Each row was made from one small tree. The marks that hang from a mark follow it in brackets, in alphabetical order. Every link used is in the known rows. Write each row's tree.
Known rows:
renos[bona[posonu[gigu[fekuf]]]]: [ 0.710  1.427  1.856  0.928 -0.122 -0.952  2.402  0.141  0.751 -0.613
 -1.328 -1.462 -1.645 -0.499  0.314  0.250 -1.450]
fotaru[bona[posonu[gigu[doni]] renos]]: [ 1.571  0.598  2.151 -0.962  0.124 -2.492  1.225 -0.054  0.852 -1.747
 -0.477  0.828 -1.185  0.513  0.959 -1.977  0.531]
fotaru[bona[posonu[gigu] renos]]: [ 1.858  0.957  1.594 -1.148  0.114 -1.949  0.599  1.008  0.046 -1.212
 -0.833  0.053 -1.021  1.438  0.682 -1.085  0.155]
bona[fotaru posonu[gigu[doni]] renos]: [ 3.011  0.978  2.866 -1.184  1.421 -1.829 -1.785  0.092  1.043 -1.536
  0.505 -0.322 -2.001 -0.704  0.398 -0.199 -0.389]
posonu[bona[renos] gigu]: [-0.094  0.801  1.207 -0.161 -1.290 -1.592  1.762 -0.611  0.677 -0.829
 -1.065 -0.091 -2.052  0.891 -0.203 -0.689 -1.165]
renos[bona]: [-0.420  0.269  1.239  0.041 -0.283 -2.618 -0.751 -3.259 -0.003 -0.255
 -2.430 -2.608 -0.958  0.544 -0.204  0.309 -0.715]
bona[fotaru posonu[gigu] renos]: [ 3.299  1.410  2.262 -1.390  1.403 -1.215 -2.487  1.303  0.160 -0.944
  0.086 -1.136 -1.831  0.354  0.105  0.804 -0.780]
fekuf[gigu]: [-0.533 -0.840 -0.110 -1.273  2.072  0.771 -2.451 -3.097  0.807  1.246
 -2.520 -0.934 -0.608  1.762  0.449 -0.389 -1.111]
gigu[doni fekuf posonu[bona[fotaru]]]: [-0.231 -0.156  1.208 -0.578 -0.093 -2.185  1.161 -3.685 -1.394 -3.010
 -0.710  0.181 -0.174 -1.592  0.484 -1.918  1.275]
labi[gigu]: [-1.529 -0.921  0.195 -0.561  0.171  0.154 -1.178 -2.245  0.955  0.957
 -1.862  0.184  0.386  1.488 -0.975  0.920  0.527]
posonu[bona[fotaru renos] gigu[doni]]: [ 1.130  0.469  1.963 -0.562 -0.451 -3.171  0.634 -1.248  0.532 -1.765
 -0.086  0.042 -2.401 -0.635 -0.209 -1.433 -0.248]
renos[bona[fotaru posonu[gigu[fekuf]]]]: [ 2.268  1.554  1.948  0.249  0.681 -1.778  0.451  0.852 -0.375 -0.906
 -0.799 -2.257 -1.817 -0.925 -0.055  0.686 -0.988]
gigu[doni]: [-1.216 -1.414  1.849 -0.016  0.609 -1.167 -1.164 -5.135  1.215 -1.173
 -1.859 -0.705 -0.466  0.094 -0.158 -0.838 -0.241]
labi[gigu[posonu]]: [-1.927 -0.730 -0.510 -1.071  0.488  0.143 -0.085 -3.525  0.185  0.610
 -1.348  0.475  1.116  0.657 -0.004  0.395  1.694]
renos[bona[fotaru posonu[gigu[doni]]]]: [ 1.883  1.155  2.650  0.131  1.076 -2.946 -0.276 -1.499  0.468 -0.977
 -0.433 -2.180 -2.155 -2.060  0.039 -0.458 -0.550]
fekuf[gigu[posonu]]: [-0.923 -0.636 -0.822 -1.792  2.426  0.744 -1.414 -4.360  0.074  0.887
 -2.016 -0.685  0.074  0.960  1.371 -0.963  0.062]
bona[renos]: [ 0.465  0.018  1.323 -1.228 -0.096 -1.462 -2.335 -1.804  0.507 -0.700
 -1.683 -0.724 -0.680  2.249  0.079  0.635 -0.554]
labi[gigu[doni fekuf posonu[bona]]]: [-2.169 -0.364  0.215 -0.287 -1.122 -0.832  3.202 -2.854  0.531 -1.097
 -0.845  2.563  0.579 -0.821  0.276 -1.564  1.973]
labi[gigu[doni fekuf posonu]]: [-2.053 -1.140  0.016 -0.389  0.012  0.162  2.297 -3.258  1.169 -0.581
 -0.931  2.277  1.149 -0.124  0.448 -0.505  2.054]

Write each row's tree:
[ 3.616  1.464  2.554 -2.137  1.241 -2.064 -5.071  0.520 -0.742 -1.375
 -0.452 -1.524 -1.202  0.715  0.039  0.851 -0.328] => bona[fotaru posonu renos]
[ 1.743  1.285  1.959 -0.262  0.019  0.387  1.131  1.919  1.368 -1.107
 -0.520  0.525 -1.460  1.114  0.639  0.561 -1.391] => bona[posonu[gigu[fekuf]] renos]
[ 0.743  0.565  1.560 -1.840 -0.134 -3.966 -0.925 -3.940 -1.021 -2.630
 -0.165  0.012 -0.760 -1.193  0.828 -2.079  1.539] => gigu[doni posonu[bona[fotaru renos]]]
[-1.232 -1.087 -0.160 -1.522  2.459  0.013 -0.674 -5.746  1.034  0.227
 -1.549  0.277 -0.097 -0.159  1.726 -2.081  0.539] => fekuf[gigu[doni posonu]]
[ 1.854  0.094  2.467  0.175  1.640 -0.031  0.033 -0.325  0.584 -1.741
 -0.170 -0.466 -1.339 -1.266 -0.071 -0.187 -0.679] => bona[fotaru posonu[gigu[doni fekuf]]]
[ 0.555  1.031  2.412  1.116 -0.157 -1.531  2.984 -0.962  1.550 -1.160
 -0.985 -0.653 -1.811 -1.386  0.548 -0.663 -1.093] => renos[bona[posonu[gigu[doni fekuf]]]]
[ 1.550  1.009  1.146 -0.390 -0.917 -1.646  1.459  1.677 -0.501 -1.619
 -0.564  0.003 -1.999  0.753 -0.389  0.010 -0.807] => posonu[bona[fotaru renos] gigu[fekuf]]
[-0.146  0.962  0.549 -1.051 -1.367 -1.556  1.719 -1.326 -1.181 -2.235
 -1.180  0.614 -0.192  0.782  0.926 -0.912  0.497] => gigu[fekuf posonu[bona[renos]]]
[ 1.775  0.991  1.626 -1.660 -0.650 -3.419 -3.061 -0.752 -1.450 -1.615
 -1.142 -1.361 -1.518  0.896 -0.656 -0.274 -0.212] => posonu[bona[fotaru renos]]
[-1.167  0.002  0.860  1.095 -1.210  0.179  3.701 -0.649  0.252 -1.143
 -1.659 -0.141 -1.423  0.377 -0.569 -0.617 -1.412] => posonu[bona gigu[fekuf]]
[ 0.130 -0.049  2.395  0.892  0.687  0.874  2.133 -1.131  1.876 -1.444
 -0.760  0.374 -1.134 -0.808  0.352 -0.630 -1.183] => bona[posonu[gigu[doni fekuf]]]
[-1.329 -0.335  0.063 -1.414  1.279 -0.998  0.293 -5.285  0.373 -0.306
 -1.449  0.545 -0.655 -0.833  1.470 -3.204  0.465] => fekuf[gigu[doni posonu[bona]]]
[-1.631 -0.501  1.675  0.937 -0.717 -1.278  2.824 -3.611  1.308 -1.278
 -1.164 -0.100 -1.849 -1.031 -0.406 -2.036 -0.829] => posonu[bona gigu[doni]]
[-0.025  0.799 -0.401 -2.357  0.775 -1.047 -0.697 -2.598 -0.255  0.188
 -1.461  0.315 -0.764  0.982  1.607 -1.895  0.132] => fekuf[gigu[posonu[bona[renos]]]]
[ 0.061 -0.299  1.617  0.701 -0.308 -1.312  2.481 -1.324  0.124 -2.040
 -0.674  0.013 -1.775 -1.161 -0.590 -1.367 -0.539] => posonu[bona[fotaru] gigu[doni fekuf]]
[ 2.141  1.501  2.088 -0.088  1.063 -2.401 -0.839 -0.452 -0.346 -0.432
 -0.811 -2.907 -2.005 -1.170 -0.173  0.476 -0.906] => renos[bona[fotaru posonu[gigu]]]
[-1.484 -0.455  1.505  1.393 -1.166 -0.532  4.476 -2.013  1.254 -1.799
 -1.213  0.795 -1.622 -0.744 -0.240 -1.723 -0.990] => posonu[bona gigu[doni fekuf]]
[-1.684 -1.305  0.744  0.118 -0.288  0.199  1.171 -1.980  1.876 -0.212
 -1.485  2.004  0.439  0.655 -0.480  0.061  0.863] => labi[gigu[doni fekuf]]
[-0.378  0.348  0.265 -2.103  0.758 -1.796  0.045 -3.931  0.699 -0.429
 -1.013  1.248 -0.965 -0.181  1.936 -3.052  0.559] => fekuf[gigu[doni posonu[bona[renos]]]]
[ 2.056  1.022  1.883 -1.812 -0.037 -2.743 -1.700  0.313 -0.806 -1.669
 -1.346 -0.295 -0.437  1.810  0.598 -1.070  0.527] => fotaru[bona[posonu renos]]
[-1.847  0.086 -0.464 -0.532 -1.136 -0.112  2.495 -1.524 -0.512 -0.435
 -1.301  1.607  0.803  0.344 -0.104 -0.393  1.491] => labi[gigu[fekuf posonu[bona]]]
[ 0.369 -0.219  1.976 -0.076  0.708 -1.517  1.547 -1.735  0.511 -1.543
 -1.048 -0.083 -0.778 -0.271  0.364 -2.148  0.336] => fotaru[bona[posonu[gigu[doni]]]]
[ 1.462  0.877  2.605 -0.020  0.035 -0.253  1.772  0.729  2.254 -1.685
 -0.107  1.369 -1.626  0.080  0.922 -0.434 -1.000] => bona[posonu[gigu[doni fekuf]] renos]
